Each row comes from the steps of one walk. Every step used is in the known rows, and no mark comes twice. Write the walk behind each row, first mark first.
In the rows, zero is written as 128.
Known rows
N/A/P/V/J: [ 78 125 180 110 159 113 120 204 127 117 106 141 103  40  62 152 115  79
 103 114 142 102 130  93 137 128 100 105 110 122 127 110 129 122]
H/K: [ 76  98 166 105 130 129 131 143 133 173  85 134 117  95 100 185 126 109
 111 105 113 119 115 102 175 160  95  97 109 128 147 125 137 119]
S/M/V/L/H/K/A/P: [ 59 113 153 128 142  91 101 159 117 180  99 102 110  19  39 147 130  94
 104 135 105 137 130  89 129 123 100 133 128 164 170 130 136  98]
L/V/J/H/K/A/P: [ 60 101 179 105 124  96  99 186 106 173  87 125 129  47  82 173 123  81
  89 160 119 104 125  85 114 145 106 107 110 154 164  96 144 106]
G/J/H/K/A/P/R: [ 78  63 170 126 119 120 108 193  91 188  93 113 127  54  52 156 114 103
  73 101  91 125 118  89 119 134  97  84 127 153 122 126 136 103]
A/P/V: [ 93 110 171 110 149 112 119 154 135 138 113 137 111  52  85 144 118 120
 102 125 125 121 124  97 149 133 104 101 115 130 124 108 130 111]
N/S/M/V/J/G/U: [ 73 131 157 102 182 145 142 155 142 139 156 112 111  76  16 136 125  85
 162  88 125 118 127 112 167 156  78 148 135 141 110 101 138  81]
H/K/A/P: [ 77  97 175 117 139 112 107 181 108 183  81 116 117  55  95 180 127 131
 114 104 122 117 116  76 128 150 114  84  92 138 144 124 143 117]
K/A/P/V/J/H: [ 79 121 177 125 142  97 105 181 118 144 111 128 131  33  76 149 116  76
  76 118 127 109 133  87 112 119 100 118 104 137 135 109 140 100]
A/P/V/L/H/K: [ 60 107 152 106 132  78 118 144 148 157  73 137 103  45  81 173 124  81
  97 140 113 134 125  93 150 131  95 146 137 150 146 124 120 108]
J/H: [ 86 104 165 114 122 112 132 147 143 149 122 128 131  81 109 161 119  96
  90  96 111 127 121 102 166 154  89 117 100 132 154 118 140  96]
A/P: [ 91 103 168 101 149 122 128 157 138 140 116 126 115  59 102 161 117 119
 123 105 123 113 125  80 154 151 112 103  96 130 138 113 131 111]
L/V/M/S: [ 77 127 174  69 143 136 112 140 121 126 152 138 128 102  78 130 129 133
  92 148 122 128 113 113 166 140  72 147  98 146 143  86 138  96]
N/S/M/V/L/H/K/A: [ 45 127 144 128 132 106 107 151 124 190 104  97 114  46  23 163 142  85
 100 101 102 141 119 112 140 129  74 150 130 147 178 132 147  78]
K/H: [ 85 106 154 101 137 117 142 145 134 141  92 123 120  85 104 157 123 127
  79  80  94 124 127  91 172 149  87 118  80 133 140 111 147  96]
M/V/L/H: [ 68 122 150 111 134 100 117 136 149 133 100 123 124  75  94 142 118  80
  87 120 111 132 136 110 164 139  78 164 112 156 151 128 133 112]
V/L: [ 85 118 171  98 143 129 130 130 143 143 111 134 120  90 104 171 115  70
 111 100 122 121 130  95 164 149  87 141 104 124 142 113 124 116]
V/J/G: [ 75 125 160 104 169 134 141 146 107 131 115 128 124 102 101 168 115  78
 136  96 133  99 137  93 163 164  88 130 106 128 130 102 134 126]
P/V: [ 90 118 171 111 140 119 125 143 127 139 110 142 118  87  87 144 119 111
  86 111 119 124 124 120 164 134  79 104 114 124 128 112 136 117]
S/M: [ 90 111 163 106 149 135 145 130 125 145 144 124 118  74  63 146 124 106
 121  96 108 125 125 109 170 143  83 103 113 124 159 113 136 100]
P/V/M: [ 86 123 174  97 146 126 120 136 140 144 120 141 120  99  82 145 119 114
  87 120 126 147 116 119 164 115  77 124 103 120 128 112 136 107]
M/R: [ 90  97 172  97 148 139 149 152 141 148 119 131 127  86  84 133 112 122
  96 103 119 124 143 118 172 147  95  99 116 132 136 111 146 117]
G/J: [ 82 112 168 115 137 134 126 151 117 140 115 136 128 106  84 154 117  94
  98  86  90 110 125 100 160 153  80 116 101 135  97 110 132 123]
K/A/P: [ 88 108 179 115 146 113 111 179 105 153 111 113 122  53 102 157 120 130
 112  90 124 115 128  74 118 148 109  93  77 138 136 114 143 116]
V/J/G/U/X: [ 81 123 162  86 160 115 146 155 137 122 142 125 134 105  87 196 119  64
 157  76 129 112 144 104 161 201  78 135 100 138  94 119 131 127]
J/H/K/A/P/R: [ 83  58 168 117 121 113 117 184 107 189  93 110 122  38  71 161 117 121
  80 108 120 132 120  96 125 136 102  74 124 143 165 132 139  96]
X/U: [ 88 103 173  98 136 122 138 140 128 137 128 126 126  93  95 146 122 111
 128  83 119 119 127  90 177 159  94 114  71 133 137 122 142 109]
A/P/R: [ 99  66 163  92 147 136 140 156 129 139 118 123 116  54  73 142 109 122
 109 106 124 121 127  99 148 143 101  89 123 132 146 120 124 112]
J/V/L/H/K/A: [ 47 108 151  95 117  84 106 161  96 174  75 105 120  80  94 181 128  94
  69  87 110 129 122  94 133 141  73 140 105 158 167 111 142 117]
N/S: [ 79 116 157 103 140 139 132 151 144 148 122 120 117  87  85 175 129 109
 118  71 118 120 114 101 162 160  86 123  98 119 141 115 141  93]
L/H/K/A/P: [ 60  97 156 119 125  76 110 183 111 168  74 112 120  45 100 178 131 132
 102  96 109 124 122  73 119 153 101 102  91 157 154 134 148 109]
V/L/H: [ 67 117 151  99 126  92 134 133 145 128 102 128 124  80 106 168 120  73
 101  95 109 130 134  96 156 150  73 164 103 143 151 123 127 111]

Write each row's walk
[ 54 122 160 122 119  75 104 156 110 172  64 129 115  72  82 171 130  85
  70 113 112 136 127 109 129 128  66 137 117 149 146 129 135 116] -> P/V/L/H/K/A
[ 77 132 163 114 174 140 122 148 114 135 112 124 126  97  89 148 112  85
 123 121 134 102 138 104 167 155  90 131 116 139 126 107 139 127] -> M/V/J/G
[ 69 112 168  90 120 112 126 148 130 131 116 139 137  83  92 155 115  61
  83 149 116 107 132 113 154 149  77 134 115 141 162  88 139 106] -> L/V/J/H
[ 70 107 166 114 132 104 122 156 150 163  89 142 119  44  71 175 120  64
  91 145 122 112 118  92 155 127 110 119 138 133 147 120 130  97] -> A/P/V/J/H/K
[ 58  99 145 106 116  89 135 146 135 156  77 129 119  88 102 180 130 114
 100  98 104 128 120 104 167 161  80 118 110 149 159 136 143 112] -> L/H/K
[ 65 119 175 126 120 104 110 169 114 177  78 133 133  71  73 173 125  65
  64 117 120 114 124 109 134 123  81 107 117 134 145 123 147 106] -> P/V/J/H/K/A
[ 79 113 163  78 141 129 123 134 128 146 116 121 116  92  97 163 115  79
  88  95 124 122 123  98 168 139  85 142 112 128 154  88 127 118] -> J/V/L
[ 55 110 159 115 132  75  99 177 118 170  83 123 115  50  75 162 132 135
  82 125 119 153 114  90 119 115  90 119 101 156 143 129 144 100] -> L/H/K/A/P/V/M
[ 59 102 167  92 112 112 122 150 132 162  90 142 131  87  86 176 122  62
  85 162 112 108 123 115 163 153  86 123 129 143 169 100 139 105] -> L/V/J/H/K
[ 93  70 172 100 146 129 136 209 114 131 113 122 100  45  66 142 111 125
 105  92 137 122 126 103 140 143  96  74 118 127 147 124 129 115] -> N/A/P/R
[ 70 118 180 117 152 113 104 175 109 171  74 132 119  44  68 173 122  91
  95 126 132 102 126  87 121 123 105  97 112 133 129 118 136 122] -> H/K/A/P/V/J
[ 74 118 183 122 146 106  94 165 111 184  74 129 107  48  79 173 122  91
  95 130 129 125 122  88 125 124 105 112 118 133 133 116 125 121] -> H/K/A/P/V/L
[ 85 125 170 108 148 134 110 131 145 150 107 127 122  85  91 144 112  76
  96 123 123 123 131 109 172 137  93 143 113 134 142 119 127 118] -> M/V/L
[ 91 119 163 114 150 141 130 132 132 151 142 120 122  68  47 121 120 112
 105 120 110 129 127 123 176 130  89 102 123 133 155 117 141 101] -> S/M/V
[ 56 104 155 120 113  81 116 171 105 170  70 116 127  80 100 180 132 124
  90  84 104 127 122  99 133 155  74 104  89 152 155 137 153 115] -> L/H/K/A
[ 61 104 159 125 127  66 103 184 106 166  70 124 113  41  82 162 131 132
  83 116 111 131 123  92 118 130  91  97 109 156 142 128 143 110] -> L/H/K/A/P/V
[ 57 100 164 110 139  86 116 186 129 176  89 123 120  46  57 135 123 147
  71 137 122 160 132 102 127 109  97 112 122 160 139 126 151  99] -> L/H/K/A/P/V/M/R
[ 60  64 146  83 126  93 113 176  95 171  79  97 109  38  63 162 118 106
  70 100 118 132 125  91 116 125  85 121 137 163 175 114 128 111] -> J/V/L/H/K/A/P/R
[ 67 125 164 119 138  70 100 168 114 137  98 122 115  34  85 149 121  94
  84 113 119 130 137  86 109 119  83 144 104 151 138 116 131 109] -> K/A/P/V/L/H
[ 78 106 163  70 142 132 122 143 130 146 132 116 122 106  90 155 119 124
  86  94 125 142 108 102 168 128  85 127  93 131 149  95 141 107] -> J/V/M
[ 86 110 187 106 161 122 112 181 124 160 124 123 123  54  58 116 112 145
  77 130 137 150 137 104 124 104 102 103 109 139 119 104 148 106] -> K/A/P/V/M/R
[ 45 102 153 103 126  83  91 184  89 170  79 104 115  58  69 173 125  82
  76  93  89 118 122  68 115 134  90 145 113 170 127 101 132 119] -> G/J/V/L/H/K/A/P
[ 73  96 182 117 138 105 110 186 137 198 104 126 125  47  58 135 118 133
  63 146 128 160 123 103 135 108 111  98 127 146 142 118 150  87] -> J/H/K/A/P/V/M/R
[ 70 113 166 132 144 117 105 171 122 187 114 107 128  16  31 149 125  77
  97 138 115 115 125  87 134 120 115 106 129 147 175 126 144  86] -> S/M/V/J/H/K/A/P
[ 83 126 165 110 159 149 134 130 136 140 139 123 128  62  34 128 117  72
 107 122 115 109 135 116 170 123  88 124 128 128 157 115 137 107] -> S/M/V/J
[ 83 119 171 102 158 120 125 152 140 124 109 141 119  48  75 152 112  79
 106 128 131 101 132  91 145 124 102 121 116 126 125 106 124 116] -> A/P/V/J
[ 65 102 172 122 131 106 109 182 122 177  86 117 131  40  88 190 123  75
 100 110 123 104 122  69 122 145 114 109 101 141 156 125 142 102] -> V/J/H/K/A/P
[ 51 100 149  94 129  77 100 174 104 170  76 100 111  47  91 180 128 102
  85 101 115 128 121  70 120 139  96 137 109 162 168 106 136 111] -> J/V/L/H/K/A/P
[ 78 131 157 116 181 148 133 134 109 140 144 117 121  76  44 130 117  80
 134 127 124 109 140 112 173 140  87 126 134 136 146 105 136 111] -> S/M/V/J/G
[ 66 114 180 140 129 100  85 178 105 191  86 131 119  53  63 168 120  58
  71 129  96 126 119  83 120 118 100 128 128 148 106 111 124 107] -> G/J/H/K/A/P/V/L
[ 82 127 165 104 183 135 142 148 131 132 146 120 119  82  33 122 115  86
 154 110 124 117 140 112 172 148  78 136 132 148 108 103 133 105] -> S/M/V/J/G/U
[ 68 121 165  88 160 126 129 151  91 124 115 135 122 106  94 156 115  86
 124 148 129 100 141 107 156 166  74 128 114 142 138  73 138 129] -> L/V/J/G
